Each row comes from the steps of one path. Every step used is in the known rows, and no mark comes twice. Write the path behind each row, first mark first.
Known rows
bukunad vofu: [ 22 -10  13 -20 -27   8  14  -4   5  24 -15  31  -1  -4   5   9 -28  -7
  25 -18 -11  -2 -25 -10 -15 -12  16  -2 -19 -20  -6  21   1 -16 -25 -16
  -2   0  14 -16   1  13 -11  23   4 -12   0   8 -27 -21  18  15  -4  -8
  14 -16  22]
bule puvuz vonu vofu: [-12 -29   1  -4 -19   0  23  39   7 -11  -8  33  12 -14  13 -32  -9 -31
  -4 -14   5  -8  -2  -8   9   1   7  -3  16   5  31 -16  -2   2   3  20
  -7  -6  20   2   6   4   6 -32   5  16 -10  -9   0  -2  23  18 -23 -11
 -13 -16  11]
puzero vofu bule puvuz vonu: [-10   3  -2  38  -1  -8  18 -15 -15   6 -19  -9   4 -46  -4  -3  -4 -12
   5 -13   1   7   9  17  34  15   5  -2  -8  -9   8  18   7 -13   0  -6
  -2   7   4  -8   2  21   6 -22  13   8   8  16  -1 -17  20 -12  -7 -16
 -14 -25  16]
dedi bukunad vofu puvuz vonu bule: [ -1  -2   6 -20 -18  12 -16 -10  -1  15 -11  13  30   5  12  22 -22 -34
   7 -28  -4  -9 -37  -6  10  -6  10 -14 -18  24  -5  -7 -10  -5   9  22
  -1 -14  29 -41  15  17  -8  22  19  12  -2  -3 -17 -10  -1 -24  11   6
  19   7   2]
puzero vofu kufu: [ 22 -26   1  10   7   0  14  18 -33   3   7 -16   9 -43  11  -8  -9 -11
  24  -4  -9   6 -19  -3  15   5  -2  -9  -8   0   6  19  17 -10 -16 -29
  17   9   9 -12   5  20   2 -13  19 -11  27  23 -14 -17  25 -18  10 -22
 -17  -9   7]
kufu vofu puvuz vonu bule: [  5   2   2  -7  38   1  14  26  14 -11 -23  22   5 -35  29   1   8 -12
 -10 -16 -11  -6   3 -19  -9   7  -3  29  -4  11   1 -30 -24  -1 -14  19
   8   8  -2 -26  17  -6  -5  10  15  13  19 -16 -16 -18   1   2  36   2
  -7  10   7]
bule vofu puvuz vonu bukunad: [ -8 -12  25  17   4  10  -6   4 -22 -28   7   7  33 -26   2 -24   9  -8
   6 -28 -21   1 -25 -27  11   3   8  -7 -10   1 -15  -3   8  -7 -18  14
 -11 -28  15 -22  27   3  11  -4  12 -24  29 -24 -15 -21  14 -10  30 -10
  43  -3 -27]
bukunad vofu puvuz: [ 27  -5  24 -24 -13  15   6   0   3   8 -19  36   9  -7  -1   7 -41 -11
   5 -14  -9 -13 -32 -10  -5   1   8  -1 -16 -25  -8  13   0  -6 -23   5
 -12  18  21 -27  18   7  -5  44  12  -2   1   1 -15 -33  21  26   0 -11
  12   9  10]
vofu bule puvuz vonu bukunad: [-47   8   8  37 -20 -11  20 -10  19 -12   4  29   1  -8   8 -24  -1 -14
   3   1  10  -4  -3  11  31  22  17   0  13  -9  33  -4 -12   4  -5   3
  -6   0  -9   4  22   0  18 -14 -21  14 -13  -9 -13 -25  27   0  -8  -1
  -4   2   8]
dedi bukunad vofu puvuz vonu: [  4  -6   6 -23 -16  15 -16 -10   2  10  -5  12  35   8  13  18 -32 -30
   9 -37   4  -5 -43 -10  14   1  16 -26 -14  13 -11  -7  -5 -10   9  21
  -5 -13  28 -46  20  16  -7  16  16  10 -10   2  -7 -12   9 -16  11   5
  19   7   8]
vofu puvuz vonu: [  9  -3   6  -6   3  13   9  29  -1 -42  -1  18  30 -25   0 -34 -34 -18
  -5  -9  11  -9 -21 -20   8  15  16   7  15   0  12 -25   0   0  -6  33
  -8   9   5 -17  20  -3  17   7  -2  14   0   7   9 -20  15  15  24   1
   8  14   1]
dedi vonu vofu: [-11 -19  29  -3 -34  10  34  16   0 -16  22  18   9 -35  21  -9   5  -8
  14  -7 -30 -14 -14 -33  -4 -18  22   0  -1  38   6   4  21 -22  -3 -20
  -5 -47  11  -2   8  -9  21 -49   1  -4  25 -15 -85  23  33 -24  29 -24
  -7 -22 -12]
bule puvuz vonu: [-11 -31   4   1 -22 -14  20  49  10 -10   0  23  10 -11   9 -34 -18 -33
   3 -18  11  -4  -9   0  15  13   8  -7  19  -8  35 -16  -7  -1   1  25
  -6  -2   8  -2   6   8   5 -18   0  24 -17   4  21 -10  21  10 -22  -9
 -12  -6  27]
puzero vofu bule puvuz: [ -5   8  -1  42   4  -5  23 -13 -21  16 -17  -2   7 -41   3   2   2 -10
   9 -11  -7   9   4  19  31  17   5  -4 -11  -9  11  33   7  -9  -9 -21
   2  15   3  -8  10  26  10 -10  15   3   7  12 -14 -25  24 -10  -1 -21
 -15 -27  19]
bukunad vofu bule puvuz vonu: [ -8   1  22   1 -33  -7  10 -27  20  17 -15  34 -10  -5  -6   5 -30 -11
   9  -9   7  -9  -4  13  16   2   9   6 -16 -27   4   9  -7  -8 -11   3
 -11   0  10 -18   3  14  -6  22  -1   8  -6   0 -13 -29  19  17 -30  -4
   5  -3  20]
bule vofu puvuz vonu: [ -3  -6  25  15   3  -3  -4   6 -30 -23   5   5  29 -28   0 -24  -2  -4
  11 -29 -20   3 -22 -16  10   7  11   3 -13   2 -12  -5  15 -14 -15  16
  -7 -28  13 -30  24  14  14   5  10 -20  32 -15 -10 -22   9  -8  31 -15
  40 -10 -18]
kufu vofu bule puvuz vonu bukunad: [-29   7   3  24  24  -3  14   1  30   3  -9  29 -11 -17  37   9  23  -2
  -4 -20  -5   3   9  -3  15  16   2   6  -1 -11   9 -13 -28   2 -16   0
   4   5 -11 -17  23  -6  -6  -9   3  14   3 -22 -23 -23  24  -2  14   0
 -17   2  16]
puvuz vonu bule vofu: [-20 -15   6   8 -16 -16  20   0 -11  -8  -7   4   5 -33  -5 -31  21 -16
  22 -13  -1  -3  16 -12  -8 -18  12  41  -9  37  13 -23   2 -24  -3  12
  10 -41   3  -2 -17   9   2 -28  -3 -11  33  -6 -25   6 -18 -23  21   7
  24 -26  -8]
kufu vofu puvuz vonu: [ 13  -1   1  -9  39   8   9  30  16 -15 -17  18  11 -30  27  -1   0 -11
 -11 -21  -6  -1  -3 -24  -4  13   4  12   1  -1  -4 -32 -19  -8 -13  20
   6  11  -3 -32  27  -6  -5   7  14  15  11  -5  -4 -20  11   8  32  -2
  -6   9  16]
vofu bule: [-30  33   2  44 -14 -16  35 -18  -3   1  11  25  -5  -6  16 -15  -2   5
  22  -1   0  10 -13  10  11  14  33  17  -2  -4  21  16  -1 -10 -20 -34
   5   4 -19  -6  25  17  32  11 -29 -10  -3   4 -42 -33  20  -2  28  -8
   5 -17  11]
puzero vofu puvuz vonu: [ 26 -10  -1   7  17  16  10  10 -23 -14 -20 -12  27 -57  -8 -12 -17 -18
   0 -17  -1  -3  -5 -13  20  10   4  -4  -4   0  -5   0  12 -11  -1  13
   0  11  15 -13   9  13   3 -16  24   7  20  21  12 -13  13  -4  16 -11
  -4 -13   9]
bule puvuz vonu bukunad: [-18 -38   6   1 -21   6  16  42  18 -18   3  26  14  -7  14 -33   0 -35
   0 -17  10  -5 -11 -16  17  12   4 -21  25  -6  34 -13 -17   9  -2  28
 -11  -7  13  10  13  -7  -2 -31  -1  22 -17  -7  19  -6  30   8 -18  -3
 -12   3  12]
dedi bukunad vofu bule puvuz vonu: [-19   2   5  -4 -28  -1 -17 -25   6  25  -5  14  21  12  13  22 -19 -32
  17 -35   5  -4 -33  10  23   3  16 -22 -17  10  -2  -3  -8  -8  10  12
  -6 -17  21 -40  16  22  -5   8   9  13 -17   2 -12 -14  10 -24  -7   3
  14  -2  17]

Which path is each row?
[ -4 -43   7 -20 -19  28   1  -4  27 -22  10  19  12 -13  -3 -30  -4 -20
  18  -9  16  -9 -14 -39   3 -14  14 -13   8  -8   7 -29 -11  -7  -3  18
  -8 -24   9   8  -1 -16 -14 -35 -10   3  12  -1  -5   3  17   0   0  26
   5  10  -5] | puvuz vonu bukunad vofu kufu
[-17 -37   8  -8 -16  -3  18  42  10 -17  -4  30  10 -14  15 -34 -13 -31
  -4  -7   3  -9  -4  -5  16   4  -1  -5  18   4  33 -19   0   7   5  17
  -5  -5  18  -2   3   1   5 -28   8  14  -5  -8  -1  -5  24  14 -27 -11
 -24   0   4] | bule puvuz vonu vofu kufu
[ -8 -19 -11 -11 -16  12  32   6   6 -23  -6  21  18 -21   5 -35   2  -9
  15  -7   9   0   5 -38  -7 -18  26  16   3  22   7 -31   7 -15   7   6
   2 -29   9   6 -10  -1  13 -50  -7  -7  18   0 -31  15   8   9  14  12
   8 -30   2] | puvuz vonu vofu
[ -7 -28  -4 -17 -12  11  21  12   7 -30   8  19  15 -21   8 -38  -6 -16
  13   5  12  -2  -1 -35  -2 -17  16  15   7  21  15 -41  11 -10   7   3
   6 -25   8   4 -11  -5  12 -48  -6  -7  25  -2 -29  10  11   6   9  12
  -5 -11  -7] | puvuz vonu vofu kufu
[ -7   8  23   2 -31  -7  11 -26  12  25 -16  39 -10   1   3  12 -29  -9
  10  -9  -3  -6 -10  18  11   3   6   1 -18 -31   4  20  -5  -6 -18  -8
 -11   8  11 -19  14  16  -4  32   0   3  -6  -2 -27 -33  25  16 -25 -13
   5  -1  18] | bukunad vofu bule puvuz
[-13  11  22  20  -8 -12  23   7 -39   7 -10  17   6 -29  14  -8  23 -13
  11  -2 -39  -9  -4   1 -12 -10  -4  39 -20  43   8  20   4  -5 -23 -10
  16 -16  13 -11   6  14  15  19  12 -32  39 -29 -53 -22  -7 -23  41 -24
  25 -13 -27] | vonu bule vofu puvuz
[-19   7   6   0 -27  -1 -12 -22   1  33  -4  16  20  20  24  29 -21 -25
  18 -34  -4  -3 -41  12  21   3  16 -26 -17   7  -2  14  -9  -4   4  -1
  -6 -12  21 -39  21  24  -1  20   9   5 -18  -5 -22 -21  17 -23  -2  -5
  13  -3  13] | dedi bukunad vofu bule puvuz
[-14 -21   4  -5 -23  22   5 -21  29 -18   1  20   8 -12  -6 -23   3 -14
  16 -15  20  -4  -6 -32   6 -12  21  -7   3  -9   5 -22 -14 -10  -2  18
 -12 -28   2  12   0 -15 -12 -36 -15   4   5  -2 -10   3  16   2   5  25
  13  -4   2] | puvuz vonu bukunad vofu bule
[-25   2  -8   7 -13   7  31 -21  10 -25  -3  23  13 -21   2 -31   2  -6
  10   0  10  -2  14 -26   0 -13  29  26   1  19   8 -30   7 -15   8   3
   2 -28   2   6  -5  -1  20 -49 -16  -8  17  -3 -37   5   8   5  14  13
   6 -26  -2] | puvuz vonu vofu bule
[  1   1   9  -2   2   8  17  24  -4 -36 -12  21  23 -29   1 -31 -19 -24
  -8   1   4 -14  -7 -17   5   6   6  23  10  22  22 -22  -5  -1  -3  30
   0   6   7 -11  13  -1  16  11   1  10  12  -3  -4 -15   2   7  29  -1
   7  13  -8] | vofu puvuz vonu bule
[ 12   9   1  -2  41   7  16  36   7  -4 -15  27  10 -25  42  11   0  -4
  -9 -21 -21   2 -16 -21  -7  14   1   9  -4  -3  -5  -9 -17   1 -28   1
   7  18  -1 -35  36  -2   2  26  15   8  11 -10 -20 -30  21  12  39 -14
  -8   9  17] | kufu vofu puvuz
[-20 -22  14   4 -18 -18  12   4 -12 -13   3   4   1 -31  -5 -36  15 -22
  21  -5   0  -3  10 -12  -4 -16   5  39  -3  36  14 -27   4 -18  -2  12
  16 -38   4  -4 -18   8   1 -29  -2  -9  39  -8 -24   3 -15 -24  20   9
  17 -11 -14] | puvuz vonu bule vofu kufu
[-27  13   0  20  24 -17  21   7  27   7 -15  26 -10 -20  33   7  15  -4
  -4 -21  -6   5   9   5  10  18   5  16  -5 -11   8 -14 -23  -4 -15  -1
   7   8 -16 -26  22   2   1   0   2  18   2 -13 -20 -24  17   1  13  -5
 -18  -4  24] | kufu vofu bule puvuz vonu
[-32  20  -4  24 -18   7  44 -12   0   0  -7  47   8  -9  30  -7   6  -1
   2  10 -16  -6  -1 -11   7  -5  15   9  -8  14  17  11   6   8  -5 -28
  -3  -3  11   5  15   5  32 -18  -2 -19   8 -27 -70 -20  36  12   6 -22
  -7 -25  -9] | vonu vofu bule puvuz
[  1  18  -6  40   3  -1  27 -25 -25  13 -12  -9   5 -43   2   6   3   1
  18 -10  -9  12   2   9  22  11  18   4 -16  -3   0  30  12 -18 -11 -31
   8   6  -1  -5   9  22  14 -12   5  -9  18  18 -27 -20  19 -16  20 -17
  -3 -31  15] | puzero vofu bule
[-25  27  -7  22 -13  10  47 -25  -4   0  -5  44  10  -9  30  -6  10   9
  11   9 -19   1  -4 -19  -5 -12  27  19 -13  19  10  15  10  -1 -10 -37
   2 -10   6   5  12   4  36 -22 -12 -29  17 -20 -83 -15  27   7  25 -11
   3 -33 -14] | vonu vofu bule
[ 26   1  -3  12  19  16  15  11 -32  -3 -19  -6  28 -49   4  -1 -15 -10
   3 -16 -14   1 -16 -10  16  14   4 -11 -10  -4  -3  24  12  -7 -13  -8
   2  23  16 -16  18  16   9   1  27   0  17  16   1 -21  24  -3  24 -24
  -5 -15   9] | puzero vofu puvuz
[ 22 -10  25 -29 -17  13   3 -10   9  -3 -25  30   8 -20 -11   1 -39 -20
   0  -5  -3 -17 -11  -9  -5  -8   2  15 -14  -6  -6  -7  -1  -8 -12  22
  -8   3  21 -20   1   3 -11  28  13   3  11  -1  -9 -19   5  18  -6   1
  13  11   2] | bukunad vofu puvuz vonu bule
[  7 -17  12 -13 -11  48   7  -7  14  -3   1  43  18  -2  17  -3  -3 -11
   8 -12 -14 -13 -40 -38   1  -7   7 -35  -4 -18  -1  22 -18  16 -26  -2
 -15   3  21   4  33 -20  -9   7   3 -11   3 -20 -26 -23  40  13  16   0
  13  17 -13] | vonu bukunad vofu puvuz
[  3 -23   7 -10 -24  40  12  -8  13   8   3  36  11   6  20  -3  12  -8
  22 -15 -13  -6 -35 -40  -8 -17  14 -34  -9 -19   1  22 -17   7 -26 -14
  -8 -10  16  12  22 -17 -10  -8  -4 -14   2 -16 -32 -12  39   5  10   4
  13   3  -5] | vonu bukunad vofu
[-18 -10  13   7 -24  30   9 -23  19  10   2  43   4   3  17   5   9 -10
  12  -9 -10  -9 -25 -19   9  -4  10 -32  -4 -27   9  24 -18  13 -23  -9
 -16  -2  13  11  26 -17  -6  -3  -5  -8  -5 -23 -31 -22  41   6  -4  -2
   5   7  -5] | vonu bukunad vofu bule puvuz
[ -3 -33   0 -17 -21  27   7  -6  24 -16   2  21  11 -12  -5 -29   3 -21
  18 -17  14  -4 -12 -42  -3 -16  18 -10   5  -8   4 -23 -12  -9   0  21
 -10 -29  11  13   2 -18 -15 -40 -11   2   7  -1  -4   4  16   3   2  25
  15  -2   3] | puvuz vonu bukunad vofu
[-18  25  -4  26  24 -12  24  -3  16  14 -11  28 -10 -18  39  17  19  11
   9 -18 -12  12   1  -3  -1  10  17  24 -12  -7   2   0 -21 -10 -24 -24
  14   7 -18 -24  27   6   7   8  -5  -1  10  -9 -45 -28  15  -2  38  -4
 -10 -10  22] | kufu vofu bule
